Known rows, with every way that one mark hangs from another:
[q_428 q_281 q_500 [q_519 q_56]]: [.23, .00, -.36, .33, -.15, -.06, .15, -.29, -.08, -.10, .06, -.02, -.19, .30, -.45, -.03, -.54, .18]
[q_56 [q_281 q_800] q_500 q_519]: [-.28, -.16, -.43, -.31, -.26, .24, .19, -.27, .22, .13, .07, .44, .19, -.39, .24, .44, -.64, .18]
[q_428 [q_281 q_56 q_800] q_519]: [.33, .03, -.41, .15, -.10, .39, .11, -.15, .03, -.15, .30, .03, .10, .56, -.17, -.15, -.76, .08]
[q_800 [q_281 [q_56 [q_500 q_299]]]]: [.06, .26, .13, .01, -.15, .49, .08, -.35, .05, -.35, .11, .08, .20, -.08, -.31, -.18, -.13, .04]
[q_500 [q_56 [q_281 q_800]] q_299]: [.05, -.60, -.25, -.26, .05, .03, -.16, .02, -.01, -.10, .20, .14, .30, -.44, -.26, .13, -.21, .17]
[q_56 q_281]: [-.07, -.27, -.16, .15, -.03, .02, .03, -.11, -.07, .08, .01, .24, .13, -.20, .20, .28, -.36, .04]
[q_56 [q_281 q_800] [q_500 q_299 [q_428 q_519]]]: [-.28, -.29, -.37, -.20, -.33, .00, .19, -.41, .15, -.25, .24, .63, .47, -.30, -.48, .32, -.43, .00]
[q_689 [q_519 [q_56 q_281 q_500]]]: [-.01, .22, -.13, .06, -.38, -.08, .10, -.49, .10, .24, -.14, .08, -.26, -.14, .04, .62, -.32, .25]
[q_500 q_56]: [.18, -.42, .04, -.04, -.03, -.07, -.24, .06, -.05, .02, .22, -.22, .02, .11, -.07, .01, .06, .06]
[q_428 q_281 [q_519 q_56]]: [.27, .09, -.36, .29, -.31, .00, -.02, -.23, -.04, .10, .02, -.08, -.23, .65, -.24, .06, -.61, .14]
[q_689 [q_519 [q_56 q_281 [q_500 q_299]]]]: [-.04, .31, -.13, -.03, -.31, -.13, .07, -.48, .14, .16, -.15, .12, -.21, -.30, -.18, .60, -.25, .31]
[q_689 [q_519 [q_56 [q_281 q_800] [q_500 q_299 q_428]]]]: [-.05, .27, -.25, -.24, -.42, -.06, .14, -.61, .04, .06, -.04, .24, -.06, -.39, -.16, .51, -.33, .19]
[q_800 [q_281 [q_56 [q_500 [q_428 q_519]]]]]: [.17, .24, .08, .17, -.32, .50, .08, -.49, -.01, -.32, .31, .03, .20, .28, -.21, -.14, -.27, -.08]
[q_800 [q_281 q_56]]: [.24, .24, .09, .14, -.09, .60, .04, -.27, -.11, -.22, .12, -.09, .10, .07, .08, -.25, -.24, -.03]
[q_800 q_281]: [.07, .00, -.10, -.02, -.15, .47, .11, -.10, -.16, -.08, .03, -.01, .04, .01, .06, -.23, -.17, -.07]
[q_689 [q_519 [q_56 [q_281 q_800]]]]: [.14, .19, -.29, -.03, -.28, .12, .11, -.38, -.01, .25, -.14, .02, -.24, -.22, .26, .48, -.44, .23]
[q_689 [q_519 [q_56 [q_281 q_800] q_500]]]: [-.03, .12, -.25, -.09, -.42, .07, .19, -.46, .11, .21, -.15, .17, -.20, -.22, .09, .56, -.42, .24]
[q_56 [q_281 q_800] [q_500 q_299 q_428] q_519]: [-.32, .08, -.44, -.51, -.26, .04, .11, -.49, .10, -.10, .23, .55, .41, -.66, -.15, .35, -.49, .12]
[q_519 q_56]: [.13, .18, .06, .08, -.27, -.05, -.10, -.26, -.01, .09, -.25, -.07, -.23, .04, .03, .17, -.09, .11]
[q_281 [q_56 [q_500 q_299] q_519] q_800]: [.02, .43, -.06, -.35, -.04, .36, .06, -.32, .34, -.25, .15, .16, .23, -.33, -.16, .06, -.27, .23]

Rows:
[.08, .53, .18, .03, -.06, .15, -.07, -.37, .27, -.10, .19, -.04, .05, .01, -.01, .17, -.18, .19] : [q_281 [q_56 q_500 q_519]]
[.12, -.13, -.41, .26, .07, -.02, .23, -.09, -.07, -.16, .25, .04, -.01, .26, -.48, -.17, -.47, .09] : [q_428 q_281 q_500 q_519]
[-.18, -.06, -.19, -.23, -.52, -.07, .08, -.60, .03, -.14, -.13, .50, .18, -.40, -.27, .37, -.37, .08] : [q_519 [q_56 [q_281 q_800] [q_500 q_299 q_428]]]
[.04, .45, -.17, -.13, -.04, .06, .01, -.33, .04, -.16, .20, .11, .11, .04, -.33, -.05, -.45, .19] : [q_428 [q_281 [q_56 [q_500 q_299] q_519]]]
[.00, .02, .04, -.16, -.18, .39, .18, -.27, .26, -.29, .09, .25, .25, -.05, -.09, .01, -.25, .04] : [q_281 [q_56 q_500] q_800]
[.06, -.17, -.23, .01, -.33, .16, .03, -.31, -.04, .11, -.25, .24, -.04, -.20, .27, .34, -.51, .12] : [q_519 [q_56 [q_281 q_800]]]
[.10, .57, .05, -.13, -.20, .45, .00, -.55, -.03, -.31, .28, .02, .22, -.16, -.19, -.15, -.22, .05] : [q_800 [q_281 [q_56 [q_500 q_299 q_428] q_519]]]
[-.07, .15, -.07, -.11, -.57, -.20, .04, -.58, -.09, -.08, -.08, .23, -.06, .14, -.29, .14, -.25, -.01] : [q_519 [q_56 [q_500 [q_428 q_281]]]]
[.17, .01, -.49, -.65, -.09, -.10, -.23, -.27, -.28, -.18, .53, -.02, .30, -.25, -.40, -.22, -.33, .07] : [q_500 [q_56 q_519] q_299 [q_428 [q_281 q_800]]]
[-.14, .00, -.02, .00, -.36, -.17, .07, -.35, .13, -.17, .27, .21, .17, .25, -.43, .14, -.03, -.10] : [q_56 [q_500 [q_428 q_519]]]
[.02, .51, -.07, -.43, -.14, .27, .04, -.50, .20, -.34, .29, .21, .33, -.35, -.21, .02, -.25, .10] : [q_281 [q_56 [q_500 q_299 q_428] q_519] q_800]
[.07, .36, -.17, -.05, -.12, .11, .03, -.34, .02, -.08, .20, .08, .06, .20, -.12, -.03, -.54, .14] : [q_428 [q_281 [q_56 q_500 q_519]]]
[-.18, .35, -.28, -.35, -.33, -.14, .05, -.46, -.03, -.02, .30, .20, .12, .01, -.17, .07, -.36, .01] : [q_56 [q_500 [q_428 q_281]] q_519]
[-.23, .37, -.41, -.62, -.26, -.08, .09, -.42, .04, -.19, .27, .33, .25, -.31, -.45, -.01, -.33, .09] : [q_56 [q_500 q_299 [q_428 [q_281 q_800]]] q_519]
[.18, -.20, -.21, -.13, -.17, -.14, -.34, -.36, -.27, .08, .51, -.08, .22, -.16, .21, .24, -.33, .02] : [q_500 [q_56 q_281 q_519] q_428]
[.14, .29, -.16, .12, -.25, -.02, .02, -.40, -.04, .29, -.13, -.06, -.30, -.15, .21, .53, -.34, .24] : [q_689 [q_519 [q_56 q_281]]]
[-.22, .47, -.28, -.47, -.21, -.22, .01, -.45, .02, -.15, .28, .25, .20, -.24, -.50, .03, -.22, .10] : [q_56 [q_500 q_299 [q_428 q_281]] q_519]
[.08, .17, .14, .08, -.23, .55, .12, -.36, .02, -.27, .12, .06, .14, .08, -.10, -.16, -.22, -.01] : [q_800 [q_281 [q_56 q_500]]]
[.16, -.45, -.35, -.21, -.06, .19, -.19, -.05, -.03, .19, .28, -.06, .13, -.22, .34, .25, -.48, .19] : [q_500 [q_56 [q_281 q_800] q_519]]
[.23, .08, -.41, .06, .17, .25, .24, -.21, .06, -.48, .32, .14, .21, -.04, -.70, -.28, -.57, .19] : [q_428 [q_281 q_56 q_800] [q_500 q_299] q_519]
[-.37, -.24, -.11, -.07, -.13, -.13, .11, -.23, .20, -.12, -.01, .53, .28, -.43, -.39, .38, -.20, .14] : [q_56 q_281 [q_500 q_299]]
